Each row was made from one path, in order. Every step used is in the known rows, and no mark comes twice. Write each row's path.
Known rows:
q/k/r/b/g/d: [-10  38 -12  14 -45   3  -9 -27   6 -13   0 -17 -25  24 -18  25 -12   0
   6  42  52   9  33 -10 -35   3  -2 -14  -2 -41   8  -3  50  31   3 -20
   9  20]
c/m: [ 14  10  17  16   6   8  -6  -5   5 -14  -7  10 -14  -1  10   8 -10   2
  12   7  12  -3   9  -4  11   3  20  17  12  14  -2 -21  -5 -16   1   7
  10  -5]
s/e: [ 19  -1   1   2   7 -18  11  -2   9  -9   5 -14  -2 -15 -13   8  -8  11
 -12 -18 -25  -2  -2   6  -2  -8  -3  -7 -17  -1   5  19  -4 -12   0  13
   2  -1]
r/k/q: [ 19   0  -4  -6 -10   1 -13   5  -4 -24  -9  -9  11   3   6  -3  -4  11
   9  24  29  -6  -5  -5  -6  -6  10   8  -8 -25   4   6  -8   6  19  11
 -20  -7]
q/k/r/b/g: [ -9  31  -6  20 -38  -3 -10 -30   5 -13   5  -6 -16   9 -13  32   3   7
   0  41  55   3  26 -11 -15   8   6  -7  10 -28 -19  -9  32  42   1 -26
  -6  37]
z/c/m: [ 38  -1  26  14  10  -2 -15   6  -9 -14  -9   8 -25  -4  22  -2  -9  20
  26  11  20  13   0   2  16   5  42  16   7  26   0 -14   9 -11   9  -4
  14 -27]
g/d/h: [ -6   4  15 -22  -7   3   0   6  -6  -9   2 -17 -14  17 -29 -14 -17  -6
  16 -10  21   6  12  -3 -32 -28 -11   0  -2 -36  29   2   5   1  -2  16
   4 -11]
r/k: [ 18   1  -6 -14   1   5  -6  12  11  -2   6  -7   1   9  12  11 -14  14
  12  13   8   0  -5   5  -3  -6  12   2  -1  -8  15   9  -3  -2   9  10
  -7  -8]
m/h/d: [ 10  -9  -2 -29 -16  -1   4   0  13 -20   6 -23  23  -3   3 -25  -3 -27
   5 -38   2 -15   6  -4   1   7 -19   5   5   3  -3   1  -4 -10  -1 -23
  12  -9]
u/d/h/m/t: [  1  22  18 -22  -3 -21  18 -23  -5 -38  36 -35   4  23 -46 -40  14 -19
  29 -19  16  32   2 -10 -24 -18 -47  25  10 -23  11  27   3  16   9  18
 -12   6]
m/c/z/y: [ 13   1  14   5   7  -6  16   9  -1 -22   2  -3 -16  17  39  26  15   3
  19  -7  -9  -6 -20   5 -10  15  20  14   5  21   4  25  11   0   7   1
   4 -21]
h/m: [  7  18   0   5   1   3  12 -12  -1 -17  10 -10   0  11  -5 -14  -4   9
  -8 -12   1  22   3  -8   1  -3 -22  15 -20   1 -10   8   6   6  12  -5
  -1   1]
e/s: [-16   9  10 -17  15  -9  15  -5  -9 -17   8  -5 -12  15  -4   5 -16   6
  -3   2   4  12  -6  -6  12  15  -6  -2 -14   3  -8   5   6  14   2  -1
   5   2]
r/b/g/d: [-17  25  -8  -1 -27 -10   6 -16  -5   4  -5 -19 -22  12  -5  12 -31 -14
   0   6  26  22  32 -25  -6  10  -5 -33 -17 -10   9   1  17  26  16  -1
   8   9]
x/y/z: [  4   6  -8  -1  -6   3  -1   5  27   1   8  10   6   7  17  25  -5  13
   8  -7 -12 -28  -9 -10 -22   4  10  11   3   3  -1  12 -11 -24   7  20
 -20   4]
x/y/z/c/m: [ 39   5  18  13   5  -1 -14  12  17 -14  -1  19 -19   3  40  20 -14  34
  33   6   9 -16 -10 -11  -5   8  51  28  10  30  -4  -3  -2 -34  14  15
  -6 -22]
e/s/y/z/c/m/t: [  8  19  34  -5  31 -34   4 -17 -25 -42  22  14 -37  11  31  -6  -6  35
  26  -7  38  16 -12 -18   8  12  52  11  -1  61  -7  15  27  -4   8   2
  -3 -18]
t/m/c: [ 18 -12  16  -5  16 -13   2  10  -1 -22  -5  -2 -10  16  16 -23  15  19
  27  20   8  -6  -3  21   5   6   9   8  18   3   3   9  -3   8   9  11
  15 -11]
b/r/k/q: [ 28  20   2  -3 -14  -2 -35  25  17 -15 -12   0  23  -9  13  16  -4   6
   2  27  18  11 -16 -15 -12  -9   1  17 -10  -9   1  25  11   0  30  23
 -26   7]
z/y/s: [  9   7   0  23 -33  10 -21 -15 -19  -1   6  22 -18   9  14   9  -3   6
  -7 -23  20   0  -9 -11 -27  47  11   1  -7  -3 -14  -1  11 -11  -5 -13
  11 -10]
g/d/h/m/c/z/y/s: [ 22  23  24   1 -24   2   7  -7 -23 -39  15 -14 -48  39   3  -2  -4  15
  18 -35  27  16 -10 -13 -47   2  -9  36 -16 -24  18  29  13   3  16   9
  12 -33]
r/b/g/d/h/m: [-13  37  12 -14 -27  -9  16 -25  -8 -23  11 -34 -26  22 -36  -8 -37  -4
   2 -18  51  42  42 -35 -15 -15 -28 -13 -27 -29  -1   7   9  40  23   5
  -4  19]
u/d/h/m/c/z/y: [ 12  26  32 -17  -3   2  32 -13   5 -50  15 -24 -20  29  -2   6  15  -5
  38 -28   3  18 -20  -9 -45  -4 -30  38  -6 -12   5  37   8   8  31  25
  -6 -18]
e/s/y: [-31  20  18 -24  19  -5  11 -21  -1 -16   9   5 -14  12   9   5 -16  18
 -10 -27  17   8  -5 -18   1  -1   2 -18 -29  31   0  15  11   1  -2   9
  -3  -3]
y/z/c/m/h: [ 44  -6  26   1   0 -12 -16  21   4 -28   0  13 -21 -17  20  -3  -3  23
  42   5  16 -18   0  -9   5   3  46  25  16  23 -15 -13   5  -2  19  -7
  15 -25]
x/y: [  5   6   2  -7   0   4  -6   5  29   1  11  -5  12  13  14  11  -9   3
   7 -11  -9 -13  -3  -5  -1  -3   5  -3   4   8  14  12 -12 -23 -10  17
  -9  -4]
x/y/z/c/m/h/d/g: [ 45 -10  31 -28 -23   3   3  32  39 -32   6 -21  12 -11  47  -8 -32 -25
  44 -27  38 -29  -8 -17  -7   9  33  32   6  26  -3   2  -9 -42   2 -19
 -13 -28]
h/d/g: [ -3 -10   2 -21 -25  10  23   5   3  -3  -4 -28  23 -10  12 -16 -20 -52
  -5 -22  31   2  -5  -1 -13   7 -19   7 -13  -6   0   3  -5 -17  -3 -27
 -20   1]
g/d: [ -3   7  -4  -6  -5   6   1   2  -2   0  -4 -13  -7  16  -5  -5 -16  -7
   6   0  -3   8   6   0 -19  -5  -9  -7 -11 -17  28   5  19  -9   1   6
  15 -19]
b/g/d/h/m/c: [  5  37  38 -29 -13 -23  28   8  -8 -27   4 -42 -31  35 -13 -30   2   8
  35  -6  26  54  16 -18 -17 -25 -18 -19 -16 -31  18  46  17  39  30   6
   4 -11]
d/h/m/c/z/y: [ 17  14  33  -9   6  -5  26  -2  -4 -49  20 -18 -21  27  10   4   9  13
  21 -30  16  15 -11  -4 -22  -9  -3  34  -6   1  -5  30   4  14  13   6
 -10 -13]
k/r: [-13   6   1  10  -2   6 -12 -12  -4 -11   4   9  -6  12   2   8  15   1
   1   4   8 -10   2   9 -15  -8 -11  20  -7 -23  -2  -5  10   8  -8  -8
  -9  -2]
x/y/z/c/m/t: [ 44   4  19  10  12 -25 -12  11   5 -24  22   2 -13  12  36   0   1  22
  43   9  13  -7  -8  -5   6   9  55  27  30  38   6  11   5 -28  -1  11
  -8 -20]
c/z/y/s: [  7   1   2  29 -28  25 -16 -15 -12  -2   6  16 -33   0  21  40  -2  11
  -7 -27  11 -12 -17 -17 -20  39  13  27  -4   9 -14 -12   4 -14  -6  -5
   8 -10]
u/d/h/m: [ -3  24  18 -21 -11   7  16 -21   7 -28  13 -20  -2  13 -42 -20  -1  -8
  19 -20  12  23   1 -17 -36 -21 -50  26 -10 -33   2  12  -5   8  26  24
 -10   4]
t/m/c/z/y: [ 20 -13  23  11  11  10   7   4   1 -31  -1  -2 -26  19  39  18  11  19
  26  -1   7 -12 -14  16  -9  29  17  25  11  23  -5   5   9  -3   2  10
  19 -18]

Which path is each row?
[ 27  -1   5  33 -22   5  -5 -16  -4 -11  11   2 -37 -17   8  48  -8  21
 -19 -47 -11 -13 -19 -10 -22  30  10  22 -22   6 -10   8   2 -27  -6   9
   9 -11] | c/z/y/s/e
[ 15 -23   6 -25  -9  14  -4  -2  16 -28   2 -23  13   0   2 -33  -7 -10
  14 -30  17 -23  12   6   3  21 -20  18  12   6 -11 -19  -6 -13  -7 -15
  27  -8] | t/m/h/d
[  7  11  20 -16   8 -26  13 -13 -16 -37  41 -31   3  20 -32 -43  10  -2
  11 -20  30  29  11  -5   2 -22 -19  20  10 -11  -1  20  -1  24  -8   0
 -16  12] | d/h/m/t
[ 40  -2  26  12  19 -29 -12   3 -22 -25  14  -7 -18   5  18 -24   7   8
  33  15  25  23   2   6  28   6  46  16  27  37   8   1  15  -4  -7 -10
  14 -25] | z/c/m/t
[ 24   0  15 -15 -10   8   0  -2  16 -32  -1 -12   9  -4  14 -16 -14 -25
  17 -30  14 -21  15  -6  11  11   3  22  17  17  -5 -22  -9 -26  -1 -17
  24 -13] | c/m/h/d
[ 12   9  -3   9 -24   6 -25  -1  15   8  13  11  -6  10  12  11  -6  14
   0 -19   5 -19  -9 -15  -7  13   8   8   5  -1   8   2 -18 -26  -8  13
  -3  -7] | x/y/s
[ 26  18  30   8 -19  -5   5 -10 -21 -42  21  -1 -40  25   6   3  11  24
  15 -36  30   9 -15 -14 -29   8   0  44  -3  -9  -9  23  -4  12  14   3
  -6 -14] | d/h/m/c/z/y/s
[  5 -14  13 -42 -28   4  19  19  20 -17   7 -37  30 -15   8 -29 -17 -60
  11 -34  30 -14   2  -6  -2   2 -18   6  -4  -4  -1   5  -7  -6 -11 -33
  -6  -6] | m/h/d/g
[  5   2   6  -1   3  -9  -9  -7  -6  -3  -2  24 -18 -13  29   2   5  41
   8 -19  17  -1 -16 -16 -28  -9  35  -3 -20  35  -5  18  19 -10  21   0
 -15 -17] | s/y/z/c
[ 11 -29  20 -35 -22  18  10  15  22 -27   4 -37  21 -11   8 -36 -22 -43
  19 -28  46 -19   9   4  -1  14 -21  17   3  -3 -10 -15  -8  -8 -17 -24
   8  -5] | t/m/h/d/g
[-33  20   9 -19  12  -6  16 -20  -4 -17   8  20 -18   5  15  16 -11  27
 -10 -23  15  -6 -13 -25 -21   4   5  -4 -30  25 -15  15  11  -2  14  12
 -15   7] | e/s/y/z
[ 42 -14  38 -26 -17   0   4  25  10 -32  -2 -29   6 -18  29 -33 -27 -40
  36 -21  50   0   3  -4  14   5  23  20   3  23  -3  -9   3 -18  -4 -39
   9 -34] | z/c/m/h/d/g
[  2  17 -22  21 -22  -2 -16 -32   5 -25  11   6  -1  12 -20  20   0   5
  -7  40  45 -24  21  12 -26  -4   1  24  15 -29  -4 -15  23  19  -6 -18
  -8  25] | q/k/r/b
[ 15  23  24 -28   3 -22  20   8  -9 -38  11 -30 -17  40 -20 -43  -1   6
  27  -5  15  29   8   3 -26 -37 -23  11 -11 -32  32  40  10  17  23  13
   2 -25] | g/d/h/m/c
[ -9  37  14 -15 -19 -36  17 -29 -19 -33  36 -51 -20  32 -39 -29 -22 -16
  11 -14  54  50  43 -28  -4 -13 -25 -13  -8 -22   8  21  16  47   8  -1
  -7  21] | r/b/g/d/h/m/t
[ 10  15   1   2  10 -23  17 -15 -13 -28  34 -25   7  20 -11 -34  11  -3
   1  -9   5  30   5  -2  14   0 -20  13   0   9  -3  22  12  14  -5 -10
  -1   3] | h/m/t
[ -1  -2   6  14  -3  21   5  -6   3  -9   4   0 -16   2  25  40  -4   0
   0 -22  -2  -6 -13  -7 -13  24  10  17  -7  20  -9  -4  12 -11  -8  -1
   3  -8] | c/z/y
[ 47 -11  19  29  -7  -8  -3  -6  -3 -32   6   0 -43   2  23  25   6  41
   8 -27  -4 -17 -20  14 -16  37  16  29  -3  11  -5  16  -2 -19   4  20
  25 -23] | t/m/c/z/y/s/e
[ 22   5  27  -5   0   1 -11  10  20 -28   4   1  -5  -8   5  -4  -9  -6
  27  -4  11 -20  18  -5  21  -4  19  15  22  15  -2 -21  -9  -5  -7   0
  22 -11] | c/m/h
[-14  11 -17  16  -6 -10 -13 -31  -9 -19   9  13  -3  12  -6  15  -4  -9
 -14   6  23 -22  21   4  -9  -6 -11  21  -7 -18  -8 -17   0  19   0  -9
 -18  15] | k/r/b
[ 39 -15  27 -22 -23  -1   8  26   9 -33  -4 -14   0 -25  33 -19 -23 -29
  37 -17  46 -16  -4 -11  -7  12  28  35   3  18 -17  -9   3 -19  12 -35
  -6 -24] | y/z/c/m/h/d/g
[ 14 -19  19 -15   1   8 -14  11  20 -23   9 -10   1  -2  -5 -20  -2   9
  23  -6  14 -22  12   7  11   6  -2  10  16   3  -9 -19  -4   9 -12   3
  27  -5] | t/m/h
[ 12  15  44 -24  20 -16  -3   1   5 -46   9  20 -34  -6  30   2 -19  40
  31 -23  32 -11  -5 -26   7   2  48   9 -11  54 -16   1  16  -1  17   1
  11 -29] | e/s/y/z/c/m/h
[ 19  17  11   2  15 -12  28   2   3 -30   9 -19 -17  13  16   2  16  16
  11  -2 -15  10 -13   1  12 -16  -8  35  -5  14   3  27  -3  15  22   5
  -3 -14] | h/m/c/z
[-11   5  12 -19 -23  10  18   9  15   0  -2 -18  13  -9  -7  -1 -10 -51
  23   5  16   5 -10  -7 -28   0 -25   5 -10 -21  12   9   0  -5   7   9
 -16  -5] | u/d/g
[ 27 -10  18  26 -12  11 -13  -4 -15 -23   0  15 -43  16  36  18  13  30
  19  -7  19 -16 -19   6 -15  46  20  35  15  13  -9  -3   1  -6   3   8
  24 -22] | t/m/c/z/y/s
[ 29  21  10  24 -16  -1   8 -14 -16 -32  13   3 -35  24  30  10  14  22
   3 -25   5  10 -23 -11 -16  31   2  36 -14  11 -13  26   9   2  18  -7
   8 -23] | h/m/c/z/y/s
[ 26  22  -1 -10  -3   2 -26  32  32   8   1   1  11  -4  20  30 -16   8
   5  17  -4  18 -17  -4  -9  -9   2  11  -4   7   9  27  15  -8  19  18
 -12   8] | b/r/k
[ 46  17  32  11 -11 -22  16 -13 -10 -49  25 -15 -42   8  -6  10   5  34
   2 -54   6   7 -18  -8 -30  -1  -3  39 -20 -11  -8  42  -7  -1  16  15
  -3 -15] | d/h/m/c/z/y/s/e
[ 20  10  25  14   8   0 -13 -12  -5 -16 -10  34 -31 -14  40   9  -5  43
  19 -12  29  -7  -7 -17 -17  -5  54  14  -8  51  -8  -6  15 -26  22   8
  -7 -23] | s/y/z/c/m
[ 18   6  18  14  12 -18  -3  -7 -10 -23  18  -5  -7   8   6 -12   6 -10
  21   9  15   6  10   3  23   6  22  16  32  22   7  -7   1  -9 -15   1
   7  -2] | c/m/t
[ 41   3  11  25 -12 -23   6  -2  -6 -23  10  -1 -36  -2  23  32  10  25
  -1 -33 -20 -12 -25   3 -18  23  21  18 -10  10   1  37   0 -17   9  11
  10 -24] | m/c/z/y/s/e
[ 15  11  31 -15  13 -15  26   4  -2 -39  16 -23 -22  14  -8  -5  15  17
  21 -11   8  10  -6  -1   0 -39 -11  42   4  -5   4  24 -15  22  20  16
 -15  -6] | d/h/m/c/z
[ 48   0  28  -8   0  -6 -20  27  34 -27  10   7 -10  -4  34   8 -12  27
  49  -6   7 -33  -2 -14   4   1  51  23  19  30  -3  -3  -4 -24   7   9
   5 -30] | x/y/z/c/m/h
